Each row was made from one walk, in order. Every step used is in the known rows, and no mark comes twice. Write each row's walk.
In the rows, zero is written as 128.
Known rows
kamizo -> tufim -> sakim -> gele: [139 178 154  84 120 142 145 179 142 127 111 141 132 149 164 129 156 155
 125 149 196 115 115 177 121 167 125]
tufim -> kamizo -> tugop -> sagun -> gele: [123 165  84 164 126 146 122 127 162  97 146 133 137 111 163 102 167 131
 142 194 141 147 140 146 112 168 141]
tufim -> kamizo: [115 168 143 124 130 180 123 119 146 123 143 115 106 161 174 120 144 121
 105 143 187 114 132 112 116 157 190]
sakim -> gele: [ 93 152 154 117 126 164 153 157 141 107 122 132 127 187 163 141 146 157
 117 132 162 116 128 159 101 168 153]
sagun -> gele -> sakim: [111 157 113  84  97 160 169 114 120 107 147  93 105 169 144 135 177 150
 151 130 126 121 113 150  86 173 166]
tufim -> dekop -> gele -> sakim -> tugop: [119 171 155  37 117 157 165  90 120  81  96 102 107 136 119 127 114 134
 131 143 172 127 133 159 100 151 115]
dekop -> tugop -> sagun: [ 96 167 155 174 142 149 133 177 196 124 121 114 143 123 194 148 112  95
 155 120 155 134 152 167  98 133 154]
tufim -> dekop -> gele -> sagun: [125 167 147  91 132 159 185 116 148 119 139 112  78 157 157 128 131 133
  91  89 162 134 156 168 150 154 127]
dekop -> gele -> sakim: [119 145 135  67 118 162 176  99 146 127 135 110  94 144 129 135 141 114
 131 102 140 119 135 151 102 149 152]
kamizo -> gele -> sakim -> tugop: [123 161 136  64 111 137 139 141 126  98 121 127 143 149 118 154 111 159
 120 139 152 156 102 172  66 177 160]
sakim -> tugop: [ 86 166 167 108 111 149 126 148 149  88 119 102 137 186 148 162 123 150
 128 131 200 141 140 153  72 163 169]
godu -> tugop: [128 154 189 146 132 162 118 168 147 122 144 108 108 157 159 158 127 131
 134 111 197 145 125 118  80 129 155]
kamizo -> tufim -> godu -> tugop -> sagun: [178 187 169 147 140 162 132 193 152 134 107 128 123 103 163 149 126 117
 156 177 202 163 153 159 112 119 107]
godu -> tugop -> kamizo -> tufim -> dekop -> gele: [195 170 166 117 140 182 138 163 150 133 129 107  72 127 205 138 143 105
 148 126 200 158 156 123 140 120 103]
tugop -> kamizo -> tufim: [152 157 143 133 119 177 131 179 163 141 145 103 104 186 206 150 164 115
 142 113 174 155 139 140 119 169 171]
godu -> gele: [132 131 177 122 127 166 147 146 141 122 145 103 132 176 158 141 158 141
 126 103 163 127 142 110  82 138 187]
dekop -> tugop -> sagun -> gele -> sakim: [112 163 104 134 121 146 167 140 162 103 126 106 131 108 166 125 133 111
 194 147  97 123 127 178  80 157 141]
sakim -> tugop -> kamizo -> gele -> sagun: [155 146 150 135 149 144 126 164 155  95 130 136 136 180 150 134  86 153
 124 119 147 200 155 180  97 196 182]
gele -> sakim -> tugop -> kamizo: [136 144 165 112 132 169 126 110 139  87  98 111 131 178 133 122  95 124
 178 134 144 159 137 135  71 173 178]
sagun -> gele -> dekop -> tugop -> kamizo -> tufim -> godu: [180 161 106 120 103 184 196 149 161 107 141  71 114 100 228 105 159 107
 145 185 130 143 148 196 175 110 126]
tufim -> kamizo -> tugop: [121 150 129 129 115 148 123 123 161 126 156 128 117 131 167 101 143 120
  94 157 177 146 121 116 131 148 161]
sagun -> gele -> dekop -> tugop -> kamizo -> tufim -> sakim: [179 166 113 128 114 163 162 149 171 113 142  78 132  99 213 105 159 112
 164 151 150 134 126 186 156 125 136]
sagun -> gele -> dekop -> tugop -> kamizo -> tufim: [172 148  96 134  97 176 176 162 170 110 175  70 108 133 235 126 162 120
 156 144 125 133 129 191 152 144 144]
gele -> sakim: [116 152 148  93 113 162 156 120 135 125 136 106 109 167 138 137 142 125
 134 109 142 128 108 139  88 160 174]
tugop -> sagun -> gele: [ 90 178 111 157 128 158 139 153 152 106 134 107 136 164 165 158 182 141
 163 142 147 134 150 165  81 176 162]
tufim -> dekop -> gele -> sakim -> tugop -> sagun: [129 181 144  75 142 156 155  97 130  77  78 124 130 114 113 128 102 121
 160 161 155 133 152 170  87 157 101]
dekop -> gele -> sakim -> tugop -> kamizo -> tufim -> godu: [184 160 142  51 124 165 179 116 138 101  82 111 106 125 132 106 109 110
 164 178 162 167 173 176 124 145 116]
godu -> tugop -> kamizo -> tufim: [189 151 172 159 132 174 115 194 157 136 145 116  92 161 198 152 135 120
 167 121 195 168 136 118 101 145 153]

Write each row's walk
[201 177 112 136 118 174 172 158 131 102 138 106 125  89 154 140 158 139
 157 212 161 148 138 201 123 124  92] | kamizo -> tufim -> godu -> tugop -> sagun -> gele -> dekop
[123 130 141 124 121 166 188 151 158  94 140 116 138 133 185 123 108 134
 116 143 130  97 113 199 137 127 126] | sakim -> gele -> dekop -> tugop
[113 150 150  54 115 148 168  99 140  86 110 110 114 150 102 141 104 133
 146 129 154 132 139 167  80 159 144] | dekop -> gele -> sakim -> tugop
[154 142 140 159 152 145 155 184 193 137 155 125 113 136 209 119  86 114
 120  89 118 180 147 174 132 155 179] | dekop -> tugop -> kamizo -> gele -> sagun
[158 150 129 111 139 169 138 142 141 140 134 125 124 154 162 131 139 116
 138 116 114 168 117 140  96 167 184] | tugop -> kamizo -> gele -> sakim
[179 162 159  74 121 167 152 133 127  97  82 110 119 145 140 109 108 121
 163 185 165 170 147 164 111 160 138] | gele -> sakim -> tugop -> kamizo -> tufim -> godu
[146 154  72 129 123 145 137  98 140 102 141 141 131  95 129  81 152 125
 162 199 101 143 114 146 101 174 136] | tufim -> kamizo -> tugop -> sagun -> gele -> sakim
[126 139 135 117 122 178 174 133 128  94 139 119 139 169 154 134 141 152
 104 146 142 105 109 186 123 159 140] | sakim -> gele -> dekop
[127 151 134 173 135 165 157 149 187 116 138 102 151 106 183 142 106  90
 140 134 135 125 135 192 120 122 145] | gele -> dekop -> tugop -> sagun
[113 154 101 110  96 179 176 113 130  98 169  78 121 166 164 150 187 156
 116 136 142 115 113 177 116 155 163] | sagun -> gele -> dekop
[155 144 193 181 151 184 101 161 159 119 130 110 111 166 183 141 121 110
 168 107 184 167 147  99  89 128 175] | godu -> tugop -> kamizo
[176 171 154  70 114 166 133 136 116  94 100 103 108 160 163 117 121 132
 162 157 168 151 123 147 111 177 124] | gele -> sakim -> tugop -> kamizo -> tufim -> dekop
[ 86 175 115 166 126 143 145 171 185 102 134  98 138 122 202 147 149 119
 173 140 139 129 154 177  92 144 150] | dekop -> tugop -> sagun -> gele
[156 159 113 115 129 170 159 137 163 126 173 112 129  77 203 112 108 115
  73 159 145 119 108 166 155 119 167] | tufim -> kamizo -> gele -> dekop -> tugop
[135 138 115 161 117 182 168 130 169  98 156  72 128 134 219 116 148 109
 159 132 117 133 142 171 131 131 163] | sagun -> gele -> dekop -> tugop -> kamizo
[161 164 151 139 155 151 152 175 172 129 135 121 113 119 223 103  92 114
 108 102 128 176 143 170 159 144 146] | tufim -> dekop -> tugop -> kamizo -> gele -> sagun
[126 172 145  53 119 173 178  92 129 124 117 104  88 128 142 122 147 114
 112 115 149 115 125 140 123 136 122] | tufim -> dekop -> gele -> sakim
[217 157 161 126 148 173 158 159 148 127 143 126  50 134 186 119 109 121
 140 108 175 168 161 150 155 148  98] | godu -> tugop -> kamizo -> tufim -> dekop -> gele -> sagun
[110 149 111 124  94 167 182 134 161  97 168  71 124 130 198 139 156 132
 128 134 131 108 119 188 125 127 152] | sagun -> gele -> dekop -> tugop
[131 191 167  78 108 132 116 167 150 108 106 114 141 151 142 151 134 152
 128 147 239 139 125 169  91 166 143] | kamizo -> tufim -> sakim -> tugop
[135 165 176 189 157 162 108 176 162 121 123 128 129 138 154 162 117 118
 169 127 182 152 146 134  70 138 146] | godu -> tugop -> sagun
[154 116 168  86 122 164 162 117 119 122 142 112 126 158 128 125 144 136
 147 112 126 119 118 112  75 144 181] | godu -> gele -> sakim
[113 150 172 168 141 169 131 164 192 126 129  95 120 148 222 124 111  85
 156  98 155 151 157 133 116 125 181] | dekop -> tugop -> kamizo
[151 148  66 161 123 159 143  96 151  87 162 122 145  93 149  95 166 129
 129 206 121 135 120 169 133 159 132] | tufim -> kamizo -> tugop -> sagun -> gele -> dekop
[151 190  95  93 102 148 173 161 141 115 127 102 110  92 199 125 154 120
 173 164 118 116 111 189 123 160  86] | kamizo -> tufim -> dekop -> tugop -> sagun -> gele -> sakim
[119 137 146 126 136 152 177 152 139 101 133 151 112 191 147 123 113 172
 115 114 136 125 132 189 114 195 150] | sakim -> gele -> sagun
